What can hang from each mark
M: Q R
Q: K
U: D K
F: R
D: Q R
K: D Q Y
R: D F M

Known rows, with every way that one mark hangs from another
(M R): [-0.15 -0.50 -0.03  0.54 -0.46 -0.38  1.22 -0.01 -0.22  0.30 -0.46  0.67
 -0.14  0.00  0.24 -1.44  1.14  0.03  1.82 -1.21  0.23]
(F (R M)): [-0.28 -1.00  1.32 -0.40  0.81  1.20  0.37  1.11 -1.66 -0.33  0.00  0.11
 -0.60 -0.50  0.23 -0.45 -0.98  0.40  0.32 -1.32 -0.11]
(K D Q Y): [-1.09 -1.01  1.27 -1.71  0.05  0.25 -2.02  0.02  0.39  0.53 -0.63  0.13
  0.19  3.37  0.56 -0.29 -1.17  0.21 -2.36  3.80 -1.63]
(R (D (Q K)) M): [-0.06 -0.48  1.46 -1.00  0.16  0.84  0.88  0.60  0.13 -0.28  0.20  0.22
 -0.10  0.50 -1.49  2.67  0.50 -0.27  1.49 -3.44  0.90]
(R D M): [-0.32 -0.83  0.85 -0.37 -0.02  0.87  1.81  0.64 -1.32 -0.16 -0.28  0.75
 -0.12  1.41 -0.46  1.60  1.42  0.22  0.46 -3.80 -0.28]
(U (D (Q (K Y)) (R M))): [-0.25  2.35  2.08 -3.21 -0.19  1.53 -0.15  0.81 -1.43 -1.10 -0.84  1.14
  0.90 -3.76 -0.77  2.92 -1.61  0.42  0.67 -1.61  0.52]
(F R): [-0.01 -1.26  0.50  0.40  0.67 -0.13 -0.29  0.63 -0.25  0.68 -0.12 -0.61
 -0.05 -0.08  0.14 -1.14 -1.13  0.48  0.16  1.79  0.20]
(D (Q K)): [ 0.26  0.37  0.69 -0.83  0.19 -0.20 -1.09 -0.01  1.48 -0.05  0.34 -0.56
 -0.13 -1.06 -1.06  1.05 -1.02 -0.51  0.98  0.27  1.18]
(Q (K (D (R M)) Y)): [-0.71  1.79  3.95 -3.16 -0.37  0.80  0.49  0.73 -2.29 -3.13 -0.75  1.87
 -0.28  1.97  0.03  1.46 -0.13  0.28 -0.02 -1.18  0.42]
(F (R D M)): [-0.38 -2.11  1.39 -0.05  0.65  0.85  1.52  1.24 -1.57  0.34 -0.39  0.09
 -0.07  1.54 -0.31  0.33  0.38  0.68  0.63 -1.93 -0.09]
(U (K Y)): [-0.49 -0.02  1.21 -1.33 -0.47 -0.59 -1.44 -0.29 -1.46 -0.93 -0.99  0.87
  0.17  1.16  0.72  2.02 -0.76  0.53  0.80 -2.90 -0.59]
(Q K): [ 0.52  0.69  1.67  0.08 -0.09 -0.55 -1.20  0.07 -0.27 -1.05  0.21  0.02
 -0.69  1.03 -0.43  0.47 -0.08 -0.23  0.01 -0.11  0.99]
(U (D Q (R F M)) (K Y)): [-0.64  0.98 -0.08 -3.40 -0.37  1.96  1.31  0.72 -2.00 -0.74 -0.60  1.03
  0.89 -1.82  0.90  3.52 -1.27  0.82  0.72 -6.10 -0.95]
(D Q (R M)): [-0.47  1.25  0.17 -1.76  0.07  2.52  1.91  0.69  0.92  0.07 -0.22  0.82
  0.44 -3.63 -0.85  0.78 -0.77 -0.24  1.99 -3.53 -0.16]
(K D): [-0.15 -0.88  0.48 -1.13  0.16 -0.32  0.58  0.06 -0.69 -0.10  0.20  0.06
 -0.14  3.04  0.23  0.13 -0.13 -0.08 -2.01  2.73  0.20]
(K (D (R F M)) Q Y): [-1.50  0.26  1.19 -2.52 -0.10  2.43  0.83  0.85 -0.18 -1.38 -0.25  1.01
 -0.21  3.23  1.32 -0.43  0.03  0.52 -1.17 -1.63 -2.50]
(F (R (D (Q (K Y))) M)): [-0.87 -1.47  2.56 -1.97  0.61  0.37 -0.31  1.11 -0.81 -0.96 -0.73  0.02
  0.62  0.09 -0.78  2.15 -0.52  0.80  2.35 -1.31  0.25]
(K (D R) Q Y): [-1.04  0.26  1.72 -1.96 -0.18  0.91 -0.90  0.29  1.07  0.59 -1.07  0.75
  0.70  2.15  0.29 -0.87 -1.09  0.30 -1.46  2.86 -1.59]
(D (R F (M (Q (K Y))))): [-0.81  3.30  2.17 -1.61 -0.63  2.15 -0.56  0.67 -1.24 -3.44  0.71  1.04
 -0.53  1.98  0.78  1.12  0.51  0.04 -0.31 -5.93 -0.23]
(R D F (M Q)): [-0.76 -0.14 -0.51  0.20 -0.06  1.96  1.32  0.64 -1.24 -0.79  1.33 -0.04
 -0.62  4.14  0.57  1.25  2.11 -0.10 -1.53 -5.91 -0.85]
(Q (K (D (R F)) Y)): [-0.57  1.02  1.95 -2.59 -0.47 -0.42  0.86  0.33 -1.00 -3.31 -0.17  0.50
  0.16  4.41  0.99  0.47  0.94  0.68 -0.35  0.54  0.01]

Rows
[-0.41 -2.71 -0.61 -0.11  0.80 -0.07  1.21  0.71  1.33  2.06 -0.37 -1.27
  1.17 -0.24 -0.88  0.13 -0.56  0.55  1.33  1.71  0.36]
(F (R (D Q)))
[-0.37  0.88  1.64 -1.31  0.08  1.35 -0.28  0.55 -1.99 -2.41  1.99  0.05
 -2.08  6.29  0.88  1.16  0.51 -0.79 -3.69 -2.52  0.49]
(R F (M (Q (K D))))
[ 0.50  0.76 -0.18 -1.78 -0.15  0.69  0.55  0.24 -0.12  2.37 -0.77  0.21
  1.09 -2.30 -0.47  2.29 -2.08  0.04 -0.06 -1.85  0.58]
(U (D Q R) K)
[ 0.32  1.75  1.19 -1.03 -0.14  0.49 -0.01  0.24  2.20 -0.10 -0.22  0.05
  0.50 -2.00 -1.28  0.48 -0.98 -0.42  1.78 -0.45  1.27]
(D (Q K) R)
[-0.39  0.63 -1.80 -0.95 -0.09  1.30  2.46  0.34  2.19 -0.15  0.39 -0.55
  1.03 -1.47  0.06 -0.35  0.15  0.13  1.66 -2.01 -0.34]
(D Q (R F))
[-0.85  1.33  2.74 -3.26 -0.39  0.88  1.40  0.86 -2.22 -4.28  0.09  1.37
 -0.37  3.68  0.94  1.18  1.06  0.60 -0.05 -2.58 -0.14]
(Q (K (D (R F M)) Y))
[ 0.17  3.45  2.89 -0.48 -0.32  2.24 -0.88  0.69 -0.66 -1.31  0.61  1.09
 -1.11  0.73 -0.60  0.70 -0.36 -0.87 -0.92 -4.83  0.93]
(D (R (M (Q K))))
[-0.89  1.94  1.22 -2.80 -0.22  1.72  1.06  0.71  0.10 -3.20  0.09  0.73
  0.36 -1.28  0.11  1.66  0.05  0.45  2.69 -4.77 -0.28]
(D (Q (K Y)) (R F M))
[-0.93 -0.08  0.88  0.40 -1.02 -0.81 -0.09  0.03 -1.32 -1.75  0.00  0.25
 -0.13  5.51  0.88  0.24  3.00  0.39  1.01 -3.89  0.09]
(M (Q (K Y)) (R D F))
[ 0.01  3.10  1.69 -0.37 -0.31  2.41  0.04  0.77 -0.79 -2.36  1.40  0.59
 -1.26  2.18  0.39  0.43  0.63 -0.55 -1.04 -6.35  0.39]
(D (R F (M (Q K))))
[-0.38  1.40  3.20 -2.59 -0.54 -0.58 -0.26  0.21 -0.88 -2.37 -0.85  1.07
  0.45  2.43  0.01  0.61 -0.17  0.38 -0.44  1.96  0.62]
(Q (K (D R) Y))
[-0.84 -1.62 -1.55 -1.07  0.28  1.51  3.09  0.65  0.20 -0.39  0.65 -0.36
  0.27  1.02 -0.11  1.85  1.59  0.21  1.37 -4.72 -0.73]
(R (D Q) F M)
[-0.93  1.90  1.71 -1.11 -0.30  1.40 -1.86  0.41 -1.96 -3.54  1.22  0.46
 -1.27  2.98  1.03  1.71  0.40 -0.04 -1.01 -4.90 -0.25]
(R F (M (Q (K Y))))
[-1.14  0.32  0.40 -3.40 -0.17  0.74  1.14  0.17  0.92 -0.47 -0.97  0.38
  1.48 -0.30 -0.18  0.90 -1.16  0.38  0.37  2.56 -0.20]
(K (D Q R) Y)
[-1.03 -1.48 -0.01 -0.83 -0.57 -1.07  1.67  0.07  0.29 -1.35 -0.52  0.02
  0.81  2.50  0.17  0.78  2.43  0.80  3.81 -2.64  0.04]
(M (R (D (Q (K Y))) F))
[-0.28  0.09  1.15 -0.88  0.03  1.12 -0.29  0.39  1.67  1.80 -0.37  0.25
 -0.09  2.28 -0.08 -1.48 -1.00 -0.36 -1.97  2.62 -0.96]
(K (D R) Q)
[-0.53 -0.91  1.21  0.53  0.56  1.73  0.13  1.17 -1.32  0.88  0.39 -0.25
 -0.34  2.81 -0.20  0.32 -0.05  0.07 -1.51 -2.53  0.09]
(F (R D (M Q)))
[-0.73  2.35  2.51 -2.83 -0.24  1.67 -0.23  0.67  0.02 -2.12 -0.67  1.31
  0.55 -3.06 -0.81  1.91 -1.09  0.16  2.63 -3.20  0.33]
(D (Q (K Y)) (R M))
[-0.50  0.67  1.22 -1.82 -0.06 -0.48 -1.69 -0.09  0.78 -1.31 -0.41 -0.14
  0.67 -1.44 -0.62  1.77 -1.16  0.18  1.54  0.38  0.46]
(D (Q (K Y)))
[-0.06  1.72  1.21  0.01 -0.03  1.68 -0.99  0.54 -1.19 -2.35  1.91  0.03
 -1.84  3.52  0.65  0.96  0.55 -0.62 -1.80 -5.51  0.29]
(R F (M (Q K)))
